Each row was made from one small tree. Brackets hold a mark, then the marks that hang from it, in the order of their numbers. Every link used is in the known rows. Write each row's tree.
Known rows
[Z352 [Z732 Z539 Z879]]: |  1.045 |  0.060 | -0.770 |  0.863 |  4.967 |  1.698 | -0.907 | -1.710 |  1.027 |  1.210 |  0.256 |  0.045 |  0.538 |  1.666 | -0.291 |  2.857 |  2.012 | -0.055 |
[Z732 [Z359 Z900]]: |  1.849 |  0.828 |  2.416 | -1.460 | -4.208 | -0.788 | -2.361 | -0.205 | -0.254 | -0.597 |  0.147 | -0.001 | -0.340 | -0.772 | -1.416 |  2.050 |  0.382 | -0.308 |
[Z732 Z352 [Z359 Z900] [Z879 Z688]]: |  0.076 |  0.167 |  1.887 | -1.381 | -4.529 | -0.355 |  2.335 |  0.441 | -0.371 | -2.574 | -1.210 | -1.059 |  0.851 |  0.746 | -1.127 | -1.655 | -0.662 |  0.566 |
[Z269 [Z732 Z352 Z359]]: |  2.771 |  0.009 | -0.430 |  1.575 | -3.656 |  1.843 | -2.856 | -0.375 |  0.941 |  0.598 |  0.571 |  0.585 | -1.138 |  0.612 | -2.411 | -1.674 |  1.523 |  0.573 |
[Z688 [Z933 Z732]]: | -1.637 | -0.085 | -0.330 | -1.740 |  3.932 |  1.765 | -2.462 |  1.251 | -1.843 |  0.008 |  2.401 |  1.981 | -0.654 | -2.873 |  2.180 |  2.798 | -1.558 | -1.770 |
[Z900 Z359]: | -0.364 |  1.093 |  1.064 | -0.927 |  3.498 |  1.114 | -1.721 |  2.035 |  0.123 |  0.095 | -0.057 |  0.975 | -0.649 | -1.035 |  2.261 |  4.449 |  1.783 | -1.304 |
[Z352 Z732]: |  1.400 |  0.353 | -0.952 | -0.844 |  2.978 |  4.238 | -3.241 | -0.472 |  0.022 | -2.423 |  1.169 |  2.079 | -1.365 | -0.690 | -0.394 |  4.840 |  2.391 | -0.641 |
[Z732 Z352 Z359 Z879]: |  1.334 |  0.366 |  0.154 |  0.745 | -0.892 |  0.475 | -0.457 | -0.008 |  1.149 |  0.624 | -0.371 | -0.423 |  0.041 |  1.363 |  0.458 | -1.517 | -0.409 |  1.120 |
[Z879 Z732]: |  0.185 | -0.404 | -0.043 | -2.452 |  3.442 |  2.371 | -4.092 |  0.647 | -0.018 |  2.808 |  1.173 |  1.512 | -1.895 | -2.629 |  1.065 |  3.520 |  0.863 | -0.591 |
[Z688 Z933]: | -1.497 | -0.444 |  0.294 | -2.681 |  3.498 |  3.103 | -2.592 |  0.711 | -0.699 | -2.387 |  1.457 |  1.396 | -0.904 | -2.254 |  3.550 |  3.041 | -1.073 | -1.103 |
[Z688 [Z933 [Z732 Z352 Z359]]]: |  0.072 |  0.197 | -0.195 |  0.909 | -2.848 | -0.875 | -1.090 |  1.458 | -1.660 | -2.294 |  1.079 |  1.023 | -0.267 | -1.256 | -0.158 | -1.925 | -2.043 | -0.533 |
[Z732 Z352 Z359 Z539 Z879]: |  1.559 |  0.372 |  0.370 |  2.230 | -1.530 | -2.294 |  0.750 | -0.870 |  1.661 |  1.228 | -1.543 | -1.526 |  0.999 |  2.748 | -0.122 | -2.845 | -0.048 |  1.252 |
[Z269 [Z732 Z352 Z879]]: |  1.465 | -0.817 | -0.348 |  0.165 |  3.021 |  4.591 | -2.997 | -0.249 |  0.986 |  3.599 |  1.072 |  0.637 | -0.199 |  1.364 | -0.665 | -0.768 |  1.412 |  0.183 |
[Z269 [Z732 Z352 Z539 [Z879 Z688]]]: | -0.577 | -1.120 | -0.885 |  0.590 |  2.417 |  2.031 |  1.511 | -0.552 |  0.946 |  1.811 | -0.552 | -0.556 |  0.610 |  1.946 | -0.333 | -2.106 |  1.371 |  0.360 |
[Z879 Z688 [Z732 Z352 Z359 Z539]]: | -0.224 | -0.284 | -0.573 |  0.519 | -4.092 | -2.734 |  1.788 |  0.233 |  0.259 | -1.512 | -1.887 | -0.639 | -0.683 | -0.378 | -1.060 | -2.456 |  0.285 |  0.862 |
[Z933 Z732]: |  0.310 |  0.525 | -0.386 | -1.290 |  3.993 |  1.476 | -3.024 |  0.860 | -0.776 |  2.259 |  1.749 |  2.193 | -1.092 | -1.788 |  0.927 |  3.680 |  0.355 | -1.463 |
[Z352 [Z732 Z359 [Z879 Z688]]]: | -1.132 |  0.311 | -2.011 |  0.162 |  1.424 |  2.678 |  2.625 | -0.835 |  0.517 | -1.892 |  0.324 |  0.160 | -0.646 | -0.255 |  0.265 |  2.396 |  0.717 |  0.701 |
[Z352 [Z732 Z359 Z539]]: |  2.066 |  0.779 | -0.942 |  2.337 | -1.950 | -0.982 | -0.703 | -1.946 |  1.043 | -1.770 | -0.225 | -0.054 | -0.381 |  1.028 | -1.943 |  1.755 |  2.148 |  0.354 |
[Z933 [Z732 Z352 Z359]]: |  1.830 |  0.949 | -0.289 |  1.385 | -2.977 | -1.057 | -1.487 |  0.979 | -0.511 | -0.194 |  0.339 |  1.278 | -0.629 | -0.206 | -1.594 | -0.946 | -0.149 | -0.165 |

Which tree is each row?
|  3.235 |  0.691 |  2.786 | -0.544 | -6.971 | -1.088 | -2.258 |  0.322 | -0.341 | -3.083 | -0.792 | -0.044 |  0.179 |  0.563 | -2.951 | -0.836 |  0.461 |  0.027 | => [Z732 Z352 [Z359 Z900]]
| -3.995 | -0.383 | -1.007 | -2.737 |  4.151 |  2.140 |  0.942 |  1.859 | -2.337 | -2.515 |  1.878 |  2.062 | -0.888 | -3.590 |  3.184 |  2.710 | -1.839 | -1.824 | => [Z879 [Z688 [Z933 Z732]]]
|  1.706 | -0.471 |  0.366 | -0.260 |  0.150 | -0.922 | -2.875 |  0.260 |  0.288 |  1.050 | -0.841 |  0.272 | -0.399 |  0.124 | -0.965 | -0.866 |  1.172 | -0.034 | => [Z879 [Z732 Z352 Z539]]
| -0.700 | -0.756 | -0.429 | -1.370 |  0.063 | -0.463 |  0.489 |  0.738 | -0.275 | -1.501 | -1.307 |  0.185 | -0.624 | -0.604 | -0.025 | -0.792 |  0.880 | -0.012 | => [Z879 Z688 [Z732 Z352 Z539]]
| -2.052 |  0.205 | -0.673 |  0.335 |  1.432 | -1.625 |  4.147 | -0.921 |  1.373 |  1.014 | -1.073 | -1.440 |  0.278 |  0.634 |  2.312 |  0.104 | -0.432 |  0.856 | => [Z732 Z359 Z539 [Z879 Z688]]
| -2.447 |  0.539 | -1.410 | -0.220 |  2.233 | -0.045 |  2.953 |  0.591 | -0.301 |  2.916 |  0.824 |  0.181 | -0.383 | -1.430 |  1.526 |  1.301 | -1.252 |  0.011 | => [Z933 [Z732 Z359 [Z879 Z688]]]
| -3.245 | -0.894 | -0.785 | -0.817 | -1.306 | -2.070 |  2.122 |  0.130 | -0.805 | -1.187 | -0.128 | -0.757 | -0.664 | -2.681 |  1.615 | -0.362 | -1.594 |  0.060 | => [Z879 [Z688 Z933] [Z732 Z359 Z539]]
| -0.766 |  0.125 | -0.377 |  1.015 | -1.328 | -1.947 |  4.104 | -0.402 |  1.237 | -1.360 | -2.135 | -1.497 |  0.777 |  2.037 |  0.873 | -2.917 | -0.394 |  1.216 | => [Z732 Z352 Z359 Z539 [Z879 Z688]]
| -1.352 | -0.185 | -0.850 | -0.480 | -1.429 | -2.426 |  1.798 | -0.357 |  0.382 |  0.992 | -0.827 | -0.653 | -1.146 | -1.660 |  0.363 |  0.469 |  0.314 |  0.470 | => [Z879 Z688 [Z732 Z359 Z539]]
| -0.871 |  0.344 | -1.785 |  1.655 |  0.900 | -0.135 |  3.818 | -1.760 |  0.899 | -1.246 | -0.729 | -1.009 |  0.353 |  1.152 | -0.293 |  1.001 |  1.152 |  0.885 | => [Z352 [Z732 Z359 Z539 [Z879 Z688]]]
|  0.670 | -0.712 | -0.376 |  0.771 |  5.027 |  2.008 | -1.988 | -1.561 |  1.695 |  6.734 |  1.039 | -0.388 |  0.295 |  1.371 |  0.087 |  0.950 |  1.759 | -0.026 | => [Z269 [Z732 Z539 Z879]]
|  0.766 |  0.257 | -0.179 | -0.117 |  3.799 |  1.495 | -1.803 |  1.195 | -0.424 |  2.851 |  1.045 |  1.203 |  0.341 |  0.509 |  0.204 | -0.073 | -0.183 | -0.527 | => [Z933 [Z732 Z352 Z879]]
| -1.616 | -0.325 | -0.385 | -2.150 |  3.436 |  3.222 |  1.718 |  1.014 |  0.293 | -2.044 | -0.640 |  0.479 | -0.148 |  0.349 |  2.476 |  0.050 | -0.229 |  0.204 | => [Z732 Z352 [Z879 Z688]]
|  1.504 |  0.506 | -1.022 |  2.651 |  0.891 | -0.556 |  0.480 | -2.237 |  1.494 |  1.262 | -0.143 | -0.923 |  0.470 |  1.929 | -1.238 |  1.195 |  1.503 |  0.869 | => [Z352 [Z732 Z359 Z539 Z879]]
| -0.710 |  0.295 |  1.704 | -0.692 | -2.397 | -2.917 |  3.353 | -0.993 |  0.269 |  0.508 | -1.318 | -2.053 |  1.277 |  0.842 | -0.521 |  0.078 | -0.295 |  0.304 | => [Z732 [Z359 Z900] Z539 [Z879 Z688]]
| -1.455 | -0.191 | -1.564 | -0.060 |  5.027 |  2.027 |  2.514 | -1.242 |  0.571 | -1.287 | -0.288 | -0.068 |  0.305 |  0.914 |  0.682 |  2.858 |  1.698 | -0.086 | => [Z352 [Z732 Z539 [Z879 Z688]]]
|  0.350 |  0.401 |  2.116 |  0.525 | -4.255 | -4.749 | -0.692 | -0.128 | -2.038 |  0.134 |  0.886 | -0.559 |  1.225 | -1.007 | -2.019 | -0.337 | -1.691 | -1.311 | => [Z688 [Z933 [Z732 [Z359 Z900] Z539]]]
| -2.833 | -0.527 | -0.497 | -0.869 | -0.507 |  1.262 |  3.554 |  1.028 | -0.394 | -4.193 | -0.367 | -0.481 |  0.304 | -0.465 |  2.786 | -2.287 | -2.695 |  0.720 | => [Z732 Z352 Z359 [Z879 [Z688 Z933]]]
| -3.479 | -1.623 | -1.090 | -0.695 |  5.285 |  2.554 |  1.834 | -0.691 |  0.085 |  1.988 |  1.094 | -0.534 |  0.521 | -0.474 |  2.456 |  0.124 | -0.505 | -0.366 | => [Z269 [Z732 Z539 [Z879 [Z688 Z933]]]]
|  0.459 |  0.270 | -0.142 |  2.326 | -3.288 | -3.688 | -0.066 |  0.426 | -1.097 | -1.709 |  0.029 | -0.010 |  0.774 |  0.225 | -0.868 | -3.219 | -1.717 | -0.331 | => [Z688 [Z933 [Z732 Z352 Z359 Z539]]]
|  1.943 | -0.010 |  0.005 |  0.150 | -3.508 | -0.206 | -2.802 |  0.750 |  0.170 |  0.471 | -0.260 |  0.447 | -1.306 | -1.048 | -1.222 | -1.140 |  0.269 |  0.716 | => [Z879 [Z732 Z352 Z359]]
| -2.824 | -1.449 | -0.566 | -3.186 |  0.813 |  2.633 | -0.240 |  2.089 | -1.879 | -4.253 |  0.250 |  1.287 | -1.108 | -3.150 |  1.915 | -0.363 | -1.387 | -0.585 | => [Z879 [Z688 Z933] [Z732 Z352]]
|  3.614 |  0.725 |  2.940 |  0.830 | -7.550 | -3.991 | -1.031 | -0.619 |  0.111 | -2.410 | -1.831 | -1.179 |  1.140 |  2.032 | -3.483 | -2.192 |  0.694 |  0.275 | => [Z732 Z352 [Z359 Z900] Z539]
| -0.456 |  0.002 | -0.265 |  1.290 | -0.043 | -0.505 | -0.065 |  1.089 | -1.050 |  0.701 |  1.246 |  0.048 |  0.748 | -0.296 |  0.604 | -2.566 | -2.718 | -0.058 | => [Z688 [Z933 [Z732 Z352 Z359 Z879]]]
|  1.182 | -0.191 | -0.570 |  2.557 |  0.784 | -0.221 | -0.682 | -2.103 |  2.123 |  6.718 |  0.602 | -1.308 |  0.282 |  1.669 | -0.822 | -0.741 |  1.216 |  0.842 | => [Z269 [Z732 Z359 Z539 Z879]]
|  2.393 | -0.143 |  1.774 |  1.579 | -2.726 | -1.501 | -1.352 | -2.174 |  1.046 |  6.202 |  0.450 | -1.952 |  1.297 |  1.794 | -3.476 | -0.797 |  1.270 |  0.303 | => [Z269 [Z732 [Z359 Z900] Z539 Z879]]
|  2.185 |  0.635 |  0.404 |  1.868 | -3.955 | -2.712 | -0.345 | -0.559 |  1.178 | -1.791 | -1.613 | -0.435 |  0.031 |  1.874 | -0.929 | -2.203 |  0.539 |  0.732 | => [Z732 Z352 Z359 Z539]
|  1.264 |  0.289 |  2.228 | -0.047 | -6.331 | -2.258 | -1.904 |  1.355 | -2.717 | -2.939 |  0.799 |  0.481 |  0.871 | -1.093 | -2.839 | -1.906 | -1.936 | -1.079 | => [Z688 [Z933 [Z732 Z352 [Z359 Z900]]]]
|  0.123 |  0.308 |  0.500 | -0.816 | -2.179 |  1.385 |  1.990 | -0.902 | -0.616 | -2.423 |  0.166 | -0.409 |  0.395 | -0.128 | -2.338 |  2.380 |  0.829 |  0.195 | => [Z352 [Z732 [Z359 Z900] [Z879 Z688]]]
|  1.261 |  0.628 | -0.397 |  1.723 | -0.395 | -0.640 | -0.374 |  0.645 |  0.003 |  2.921 |  0.571 |  0.209 |  0.320 |  0.754 | -0.814 | -1.621 | -0.826 |  0.349 | => [Z933 [Z732 Z352 Z359 Z879]]
| -0.819 | -0.590 |  0.123 |  0.835 |  3.526 | -1.056 | -0.110 |  0.691 | -1.022 |  1.345 |  0.620 | -0.058 |  1.712 |  0.858 |  1.016 | -2.200 | -1.826 | -0.781 | => [Z688 [Z933 [Z732 Z352 Z539 Z879]]]
| -1.164 |  0.161 | -0.499 | -0.354 | -0.914 |  0.935 |  3.038 |  0.621 |  0.684 | -2.039 | -1.053 | -0.473 | -0.189 |  0.535 |  1.447 | -1.549 | -0.686 |  1.143 | => [Z732 Z352 Z359 [Z879 Z688]]
| -4.235 | -0.990 | -0.376 | -2.032 |  5.594 |  0.866 |  3.276 | -0.018 | -0.257 | -1.156 |  0.135 | -0.577 |  0.746 | -0.617 |  4.512 |  0.958 | -1.718 | -0.455 | => [Z732 Z539 [Z879 [Z688 Z933]]]
|  0.944 | -0.114 |  0.589 |  0.419 |  2.664 |  0.048 | -0.634 | -0.336 |  1.243 |  1.173 | -1.155 | -0.502 |  1.003 |  2.577 |  0.845 | -1.250 |  0.501 |  0.363 | => [Z732 Z352 Z539 Z879]
|  2.066 |  1.100 |  1.983 |  0.947 | -4.433 | -5.070 | -1.135 | -0.587 | -0.881 |  2.334 |  0.117 | -0.417 |  0.897 |  0.092 | -3.358 |  0.554 |  0.287 | -0.884 | => [Z933 [Z732 [Z359 Z900] Z539]]
| -0.895 | -0.780 | -0.567 | -2.818 |  0.612 |  2.427 | -0.564 |  1.699 | -0.777 | -2.180 | -0.430 |  1.356 | -1.586 | -2.049 |  0.613 |  0.502 |  0.425 | -0.200 | => [Z879 Z688 [Z732 Z352]]
